Each row was made from one walk, in order. Every step used is in the known rows, and no mark comes twice. Write each row's walk.
Known rows
F, S, W, R: [ 21  -6  24 -24 -43  34  42 -10   3  -8 -19  16  14  18 -13   4  12  -8
  11 -33  10  -1]
R, F, S, W, P, A, Q: [ 46 -58  44 -17 -85  64  13   1  -6  29 -11   1  33  -3   4  -5 -27  -3
   5 -19   5 -21]
F, S, W, R, P, Q, A: [ 31 -13   1 -27 -81  73  13   2  20 -25  48  -3  20  20 -20   2  10  15
  -5 -16  -9 -15]
A, Q: [ -1 -16  10   1  -1  11 -14   0  -9  36 -23   3   7 -17   8  -1   9  -6
   2   4 -18 -15]
P, A, Q: [ 11 -30   8 -12 -12  19   2  -7   1  39 -37   8   9 -26  19  11 -15  -7
  10  28 -24 -16]
R, F: [ 18 -10   8   3 -29   8 -27   8  -5 -13  39 -11   3   0   7   4   3  -9
 -20  -1  -6  -4]
R, F, S, W, P: [ 38 -28  34  -4 -65  45  11   7  -7 -10  22  -4  26  18 -20 -17 -13   3
  -3 -40  27  -9]
S, W, R, F: [ 33  -5  23 -23 -53  38 -10  -9 -23   6  26   4  -4   5 -10  19  20 -22
 -21 -27   1   0]
P, R: [ 10  -3   5  -1  14 -13 -17  18  15  -9   7  -2  -8  -7   2  -4  -5  10
   4 -25   5  -9]
S, W, P, R, F: [ 37 -27  29  -3 -30  28 -31  20 -15  11  25 -13   4  -1 -14 -13 -13   6
 -19 -63  29 -13]
F, S, W, R, P, C, A: [ 49 -42  33 -31 -59  69  22  42  14 -13 -16  -4  -7  50 -12  15 -35  -1
 -11  -4  36   9]
F, S, W, P: [ 19 -20  24  -5 -38  39  37  -3  -4   0 -16   3  24  22 -23 -20 -15  10
  14 -44  37  -6]
R, P: [ 10  -8   0  -2 -20  21 -26  14  -5  -8  20 -15   8  -1  -1  -5 -11  23
 -13   9   7   1]
Q, A: [ -1 -17 -13  -9 -14   7  -1 -13  12 -13  33  16  16   9  -1  12  12   7
   8   1 -24   3]
F, S, W, P, Q, A: [ 17 -14   4  -3 -48  50  37   0  22  -8  28  -4  22  26 -27 -15 -11  13
  10 -43  13 -20]
C, P: [  8   2  -2  -1 -15  -6   0  28  -2  34 -21   6 -10  26 -14  -1  -5 -10
   0  17  20 -20]
F, S, W, R, P, A: [ 48 -28  25 -39 -81  65  33  -5   8 -14  -7   5  28   5  -1   9 -20  19
   0   4  10   0]
F, S, W, R, P: [ 28 -14  27 -30 -69  56  16   0   0 -16   7  -3  25  18 -12  -2   1  14
  -3 -23  14  -3]
R, F, S, W, P, C: [ 37 -40  41  -4 -58  60  22  39 -12 -10   3  -6  12  31 -38 -21 -39   4
  -7 -46  50 -11]
S, W: [ 10  -4   7   2 -10  16  14 -24 -20  18  -8  -8  -4   0 -13 -10   8  -5
 -13  12  16  -2]
W, R, P: [ 13  -3  15 -26 -38  42 -23  20  -7 -10  10  -2   8   0  -4   9  -1   7
  -8 -31  -8   6]
F, S: [  4  -9  10  -1 -17   6  25   5  23 -29   0   4  18   9   1  -7  -4   7
  16  -3   3  -5]

Which walk is each row?
[ 30 -13  34 -23 -65  28  -2  20  21 -47  34   8  14  15   1  16   7 -14
   9 -37 -13  -4]
W, R, F, S
[ 36 -32  31  -2 -42  16 -20  46  31 -43  36  -4  24   8  -6 -12 -25  11
  14 -76  17 -17]
W, P, R, F, S
[ 15 -13  21 -26 -27  51  -9  53  -8  -7 -12   3  -8  11 -21   6 -28   4
  -8 -32  14   5]
W, R, P, C
[ 31 -24  23  -8 -23  23  21  15  14  -6  -9   0  20  15 -20 -28 -22  20
  17 -70  40 -19]
F, S, W, P, R
[ 45 -46  38 -44 -83  79  17  -2   2  28 -32   8  32  -6   7   7  -9   6
   2   8  -8 -14]
F, S, W, R, P, A, Q
[ 56 -23  29  -5 -54   8  -4  32  12   5  22  -6  -1  32 -14 -12  -1   0
 -13  -1  39 -40]
C, P, R, F, S, W
[  0   3 -22   0 -15  15   0   1  20  -7  45  -7  -6   4  -4   6   6  10
   0   6 -24 -14]
P, Q, A
[  7  -5 -19   0 -29  37 -25  11  18 -13  61 -22   9   3  -7  -3  -2  27
 -18  13 -20 -11]
R, P, Q, A
[ 19   0   5  -1   3 -13 -13  43  14  26 -16   1 -13  20 -11  -7 -13   2
   6 -12  23 -31]
C, P, R
[ 11 -19  12  -4 -11  33 -14  40 -10  -7   1 -19  -6   7 -20 -14 -38  16
 -17   4  25   0]
R, P, C
[  8  10 -24   2 -26  11   3  26  17  28  21  -2 -17  31 -17   4  -1  -2
  -1  20  -2 -30]
C, P, Q, A
[ 22 -37  24 -14 -34  52  16 -13 -26  74 -60   4  15 -16  -1  -6 -23  -4
   8 -17   7 -16]
S, W, P, A, Q
[ 27  -3  17 -29 -48  52  -8  -1 -26  15   2  -2   5   1 -19   2   6   7
 -21 -20   8   1]
S, W, R, P
[ 31  -5  25   6 -71  53  11  21   1  -1  37 -33   8  17 -18 -21 -19   6
 -12 -39  31 -24]
R, F, S, W, P, Q
[ 38 -32  20 -30 -38  64   2  39 -10  15 -14 -12 -23  37 -10  24 -32  -7
 -27  -1  33  14]
S, W, R, P, C, A
[ 37 -18  17 -38 -61  63   8 -12 -14  16  -9   1  10  -4  -3  19 -11   5
 -18   2   4   6]
S, W, R, P, A
[ 11   0 -10 -26 -50  50 -20  22  17 -20  56  -6   4   6  -9  16   2  16
  -7 -26 -27 -10]
W, R, P, Q, A
[ 14 -43  16 -13 -24  38   0  12  -6  48 -45  13  16 -21  11   3 -35  -4
  18 -29 -11 -13]
W, P, A, Q
[ 10 -27   3   0   8  11   6  42  12   1 -17 -10 -31  36   4  17 -40 -13
  -6  16  20   9]
P, C, A
[ 39 -23  23  -4 -58  28  11 -11   1 -16  40 -10  17  13  -4  -8   8  -2
 -14   8  16 -11]
R, F, S, W
[ 11 -42  11  -6   5  22  -7  42   4  43 -39  -6 -27  19  11  17 -26 -23
  -1  23   5  -9]
P, C, A, Q
[ 28   2  -5 -23 -61  71  -8  -6  -5   6  45 -12   2   7 -21  11  16  13
 -21 -13 -10  -8]
S, W, R, P, Q, A
[  4  28  -8   9 -13  10   3  37   5  37 -16 -21 -31  20 -12  -7 -13  -7
  -9  20  19 -31]
C, P, Q
